Known rows, with every way that one mark hangs from another
z653{z500 z620}: [  2.3 -17.5 -21.5   2.5  -1.6   8.8   0.1  -8.6   0.9  -8.8  -0.3  24.5
 -17.7   5.8 -10.0  -3.3   5.2 -16.2  -2.5 -32.3  -4.6]
z653{z266{z66{z722} z812} z500}: [ 42.4 -13.3   5.5  28.1  -8.1  24.4  -2.2 -13.8 -10.7   2.9 -16.9 -16.6
   7.2  -0.9 -16.2   9.3  11.1  -7.9  29.3 -40.2 -26.0]
z934{z812}: [  6.0  -8.7   6.1   8.1   1.1  14.9   3.1  -7.6 -16.8  -4.8  -3.4   8.9
 -25.2  -1.6   4.7  13.3   8.8  -4.6  -5.4 -14.8  -5.5]
z620{z85 z275 z653{z266{z66} z500}}: [ 32.6 -18.1 -10.4  19.5 -14.5 -16.9 -13.8 -25.8   8.6 -10.0 -17.9   7.0
 -19.9   6.7 -24.8   2.9   1.5 -11.9   3.9 -62.1  -5.3]
z722{z66{z266{z653{z620} z812{z934}}}}: [ 36.5 -26.9 -18.4  -5.2  12.7   4.8  -0.8  -7.4   5.0  20.0   2.2  36.9
  14.1   8.1  -9.2   6.2 -12.4 -20.0  19.2 -31.1  13.0]
z653{z266{z66} z500 z620}: [ 20.8 -15.5 -12.2  13.2  -2.2   0.0 -13.3 -21.5  -3.3  -3.2 -11.5  16.3
  -3.2   6.3 -24.4  -0.1   7.6 -14.8  12.4 -50.3  -5.2]
z653{z266{z812{z934}} z620{z85 z275}}: [ 40.2 -43.5 -35.8   7.9 -10.5   0.2  -9.8 -30.5  18.1  11.2  -3.0  19.9
 -27.2   7.8 -21.2  -3.7   4.2  -6.3   2.6 -42.3  -6.1]
z66{z722}: [  5.3  -8.5  -1.0  15.2  -0.2   3.8  18.0   4.8 -12.7  -7.6   4.2  -5.4
  -3.1   2.0  15.1  -8.0   0.3 -11.4   0.7 -21.9 -20.6]
z275{z620{z85 z653}}: [ 16.1 -14.7  -3.3   6.0  -2.3 -16.1  16.1 -22.1  11.7 -21.2   9.7  15.3
  -7.0  -4.6   6.8  -5.9  -7.6 -13.7  -3.5 -39.3   7.2]
z266{z66 z653{z500 z620} z812}: [ 29.8 -22.4 -10.5  -7.6   1.8  28.1  -7.5 -16.8  14.3   7.5  -8.7  18.0
   8.8  -4.1 -32.6   4.0  -7.1 -14.9  23.3 -35.5   2.1]
z653{z500 z620{z85}}: [  7.3 -32.2 -31.9  11.7   0.5   2.9   3.3 -23.7   4.8 -11.8  -5.4  27.5
 -20.4   9.3  -5.0  -4.8  -1.7 -19.3   2.2 -29.0 -11.2]
z275{z620{z653}}: [ 12.1   0.1   6.1  -3.5  -4.0 -10.2  12.3  -7.0   7.7 -18.2  15.5  12.2
  -5.2  -8.4   2.5  -3.1  -0.4 -10.9  -7.9 -42.7  12.2]
z275{z620{z85 z653{z266}}}: [ 32.1 -16.5  -2.3  12.6  -4.6 -23.4   5.8 -31.6   8.3 -19.9   2.9  12.0
  -0.4  -0.1   3.4 -11.9   1.8 -20.3   1.3 -49.1   5.2]
z66{z266{z653 z812{z934}} z722}: [ 49.4 -28.6  -8.6  11.8  -2.9  12.6  12.9   3.9  -2.6  18.8   3.0   1.6
  19.4   4.3   4.6   0.9  -3.6 -27.1  19.4 -14.8 -20.5]
z500{z653{z266{z66 z812} z620{z85}}}: [ 40.4 -25.7  -4.3  10.5   1.5  13.4  -7.4 -38.1   8.1   3.3 -11.9  19.4
  17.9  -1.7 -16.8  -0.2  -4.2 -19.8  13.5 -33.3  -3.4]
z620{z85 z653{z500}}: [ 17.6 -16.3 -16.9  14.4  -2.3  -1.2   3.8 -12.6   6.8 -17.9   2.2  13.6
 -14.0   8.6  -0.1  -0.2   0.0 -21.9  -7.2 -34.3  -7.6]
z653{z266{z66}}: [ 21.5  -8.5   8.4  20.9   2.9  -9.8  -6.7 -14.5 -12.1   4.4 -12.8  -0.4
   9.0   2.7  -8.3  10.1   2.9 -13.9   5.5 -40.1  -7.6]
z266{z66}: [  7.0  -7.0   6.8  14.5   6.1  -2.1   4.0  -5.0  -8.3   2.8  -6.3   2.7
   2.7  -1.3  -5.4  16.3  -6.1  -8.0   1.3 -29.7  -5.3]
z653{z266}: [ 18.8 -11.7   0.3  16.8   0.5  -7.3  -4.1 -10.7 -11.8  -0.5  -9.3   5.0
   0.3   7.6   2.6   0.6   8.6 -20.7  -5.4 -32.0  -8.6]
z275{z620}: [  5.1  -9.3   4.7   6.8  -2.2  -5.8  13.8 -11.8  -0.5  -6.9  -2.7  13.5
  -7.2  -7.7   4.5   6.9  -0.9 -11.3  -2.5 -30.9   4.1]
z266{z653{z500 z620} z812}: [ 26.8 -26.2 -18.6 -11.7  -0.7  29.8  -4.4 -13.0  14.8   3.7  -5.1  23.4
   0.1   0.0 -20.8  -4.6  -0.7 -21.8  11.8 -27.5   0.6]
z722{z66}: [ -3.9  -0.3   0.6  11.0  15.8  -3.1   5.3   0.3 -13.0  -2.1  -6.7  17.4
  -3.5   5.5  10.5  13.4  -7.9  -8.0  -2.2 -33.7   6.7]
z620{z653}: [  9.7  -0.5   0.8  -0.5   0.5  -4.8   6.3   2.7   0.5 -13.0  14.2   7.0
  -4.4   3.0   3.5  -3.4   1.4 -14.4 -15.5 -32.9   2.3]

Rows
[ 37.5 -16.6  -3.5  19.6  -7.8  21.8 -10.1 -16.0  -4.7   4.6 -19.1   3.3
  -4.1   4.2 -13.6  14.0  16.6 -18.7   7.8 -32.7 -13.3]
z653{z266{z812} z500}
[ 47.6  -6.5   2.5  22.3  -2.4  26.5  -2.7  -2.3  -0.4  17.3   4.0  -6.6
  22.1  -3.7  -4.8  10.6   5.8 -16.2   9.0 -33.6 -20.2]
z500{z653{z266{z66{z722} z812{z934}}}}
[ 45.4 -25.4 -13.2  13.4 -20.2   4.4 -11.2 -27.3  14.0  -7.5 -16.4   6.7
 -24.9   5.3 -22.6   0.7  10.6 -12.5   2.7 -50.0  -6.0]
z620{z85 z275 z653{z266{z812} z500}}
[ 32.5 -40.9 -19.4   4.5 -11.6  -1.8  -5.2 -37.5  10.9   0.7 -16.9  17.0
 -22.5   4.9 -20.9 -10.6   3.1  -6.3   8.7 -40.1  -4.2]
z653{z266{z812} z620{z85 z275}}
[ 46.1 -36.7 -28.9  -0.8  -4.0  17.2  -4.8 -10.2  11.7  17.8  -0.5  32.8
   4.7   7.2 -20.2   5.1   1.0 -30.9  15.9 -23.7  -5.0]
z66{z266{z653{z500 z620} z812{z934}}}
[ 17.9 -27.7 -20.0   4.5  -8.6 -10.9  -7.7 -29.2   9.7  -6.8 -14.3  33.0
 -14.4   5.8  -5.8 -16.0   0.4 -25.1 -11.0 -38.2  -0.4]
z500{z653{z266 z620{z85 z275}}}
[ 51.5 -17.9  11.4  13.5  -6.1  -6.8   2.1 -40.9  12.6  -8.5  -3.0  -0.1
  10.5  -9.6 -17.7   4.3  -3.2  -6.8  21.1 -52.9   6.1]
z275{z620{z85 z653{z266{z66 z812}}}}
[ 22.7 -28.4 -21.3 -16.5 -11.7  23.0  -8.0 -13.2  21.6   5.1 -14.2  25.6
 -20.8  -2.4 -31.9  -5.1  -0.9 -12.9   8.2 -37.6   4.7]
z266{z653{z500 z620{z275}} z812}
[ 19.5 -15.7 -12.1  10.9  -7.1  -7.2  10.4 -22.1  14.0 -23.1   2.4  19.4
 -14.9  -2.9  -0.8   0.2  -2.0 -18.3   0.1 -44.4   2.8]
z275{z620{z85 z653{z500}}}
[ 27.0 -20.7   2.7  11.1  -0.4 -10.3  17.0   1.3 -15.5   0.4  -7.8   3.4
  21.1   6.7  15.8 -14.1  -7.8 -33.2  16.1 -15.9 -18.7]
z66{z266{z653} z722}
[ 13.9 -22.1 -23.0   4.0 -15.6  -5.7 -13.7 -17.8   3.5  -5.9 -17.0  22.9
 -32.2   8.0 -22.7  -9.1  13.9 -12.7  -2.7 -51.9  -3.0]
z653{z266 z500 z620{z275}}
[ 20.7 -35.1 -26.0   8.9  11.9 -13.0   1.1 -25.4  -2.8  -4.5 -21.1  46.5
   5.4  16.0  -0.7  -4.4 -17.7 -34.3  24.2 -34.6   4.7]
z722{z66{z266{z653{z500 z620{z85}}}}}
[ 13.5 -35.6 -20.2  -6.5   0.2 -14.5  -1.2 -26.1  17.4   1.6 -13.8  24.7
  -9.4   1.0 -21.5 -12.1 -22.8 -12.9  10.6 -40.6   5.2]
z266{z66 z653{z620{z85 z275}}}
[ 10.0 -22.1 -10.3 -11.1   3.6 -23.8  -0.3  -9.3  -2.5   2.6 -18.4  41.7
  -4.1   8.1  -8.4  -7.8 -16.5 -18.7  12.1 -41.5  19.2]
z722{z66{z266{z653{z620{z275}}}}}
[  1.0 -34.0 -24.9   0.4  -6.0 -14.3   5.2 -23.7   9.8  -8.1  -7.2  26.0
 -32.8   5.8  -8.0 -11.9  -7.4  -7.1  -5.6 -33.6  -1.5]
z653{z620{z85 z275}}
[ 11.4 -39.0 -36.1  -5.1  -6.3  -2.9  -4.2 -22.7  20.2  -5.0 -17.1  34.1
 -25.7   6.8 -17.8 -15.3 -11.1 -23.2   3.1 -37.7  -1.0]
z266{z653{z500 z620{z85 z275}}}
[ 47.7 -29.1  -8.3   6.7  -0.1   8.5   0.9  -3.1   3.3  25.4  -1.8  15.5
  16.4   4.8  -3.8  14.4  -3.7 -30.3   8.5 -14.3  -6.1]
z66{z266{z653 z812{z934}}}
[ 33.2 -16.0   1.4   6.1   1.8  28.3  -7.1 -10.2   7.5  13.7 -18.6   6.0
  12.4  -5.1 -23.4  20.0  -6.7 -17.9  18.7 -30.1  -4.4]
z266{z66 z653{z500} z812}
[ 47.5 -16.5 -10.6  26.0  -4.0  22.3 -17.0 -13.1   2.9  21.1  -9.0   0.9
  -0.3   3.4 -26.2  30.4  12.0 -11.8  12.2 -43.6 -14.0]
z653{z266{z66 z812{z934}} z500}
[ 49.3 -22.9 -11.0  18.3  -7.9  11.2  -7.0 -28.0   7.3 -10.3  -7.1   4.6
  -4.0   7.4 -12.4   0.9  10.1 -20.5   6.4 -40.9 -10.6]
z620{z85 z653{z266{z812} z500}}
[ 42.6  -6.5  12.6   1.1 -10.4   1.9   2.0 -21.3   9.3  -9.7   5.5   2.2
   4.4  -9.6 -10.3  -2.6  10.3  -9.0   6.2 -47.6  10.3]
z275{z620{z653{z266{z812}}}}
[ 35.5 -17.4   1.2   9.9   5.8  13.6  -2.4  -9.5  -8.6  10.9 -27.8  25.7
  15.6   5.6  -6.6  21.6  -7.9 -27.6  25.1 -27.8   3.6]
z722{z66{z266{z653{z500} z812}}}
[ 26.7 -20.4  -9.5  10.5 -11.2 -25.4  -4.3 -21.3   7.7 -13.1  -6.7   8.0
 -19.8   8.7  -5.4 -12.7   2.6 -15.0  -9.9 -49.3  -2.1]
z620{z85 z275 z653{z266}}
[ 36.9 -22.1 -21.8   4.5   0.6  33.3  -7.4   1.3  16.1  20.4  -0.7  14.5
   0.4   2.7 -13.7  18.2   1.3 -25.0   2.6 -25.6  -7.3]
z266{z653{z500} z812{z934}}
[ 37.7  -9.6   5.8   6.9  -3.7  22.8   0.6 -16.1  -1.1  -0.4  -0.4   2.5
  22.3  -7.1 -12.1 -12.0   3.5 -13.0  19.0 -36.4 -11.9]
z500{z653{z266{z66{z722} z812} z620}}
[ 25.1  -9.6   0.0  26.2  -2.6   0.4 -12.6 -15.0  -9.9   1.7 -20.7   2.9
   0.9   4.7 -15.7  16.4   8.0 -18.3   9.1 -44.7 -12.5]
z653{z266{z66} z500}
[ 24.6 -10.5  12.3  16.3  -0.2  21.7  14.7  -3.6  -7.9   4.1  -2.6 -16.3
   8.2  -6.8  -6.4   8.3  -3.9   1.7  21.4 -26.0 -19.7]
z266{z66{z722} z812}
[ 38.2 -18.6  -5.5   3.3   8.1  21.0  -4.7  -2.7  13.8  26.7   3.0   5.8
  16.2  -3.4 -17.3  21.0 -10.8 -14.3   9.5 -28.4  -1.3]
z266{z66 z653 z812{z934}}
[ 23.0 -34.1 -24.5  16.0 -11.1 -13.7 -14.0 -36.7   7.1  -4.5 -25.7  20.6
 -24.9   7.2 -29.5  -2.9   0.6 -10.3  13.8 -57.0  -7.4]
z653{z266{z66} z500 z620{z85 z275}}
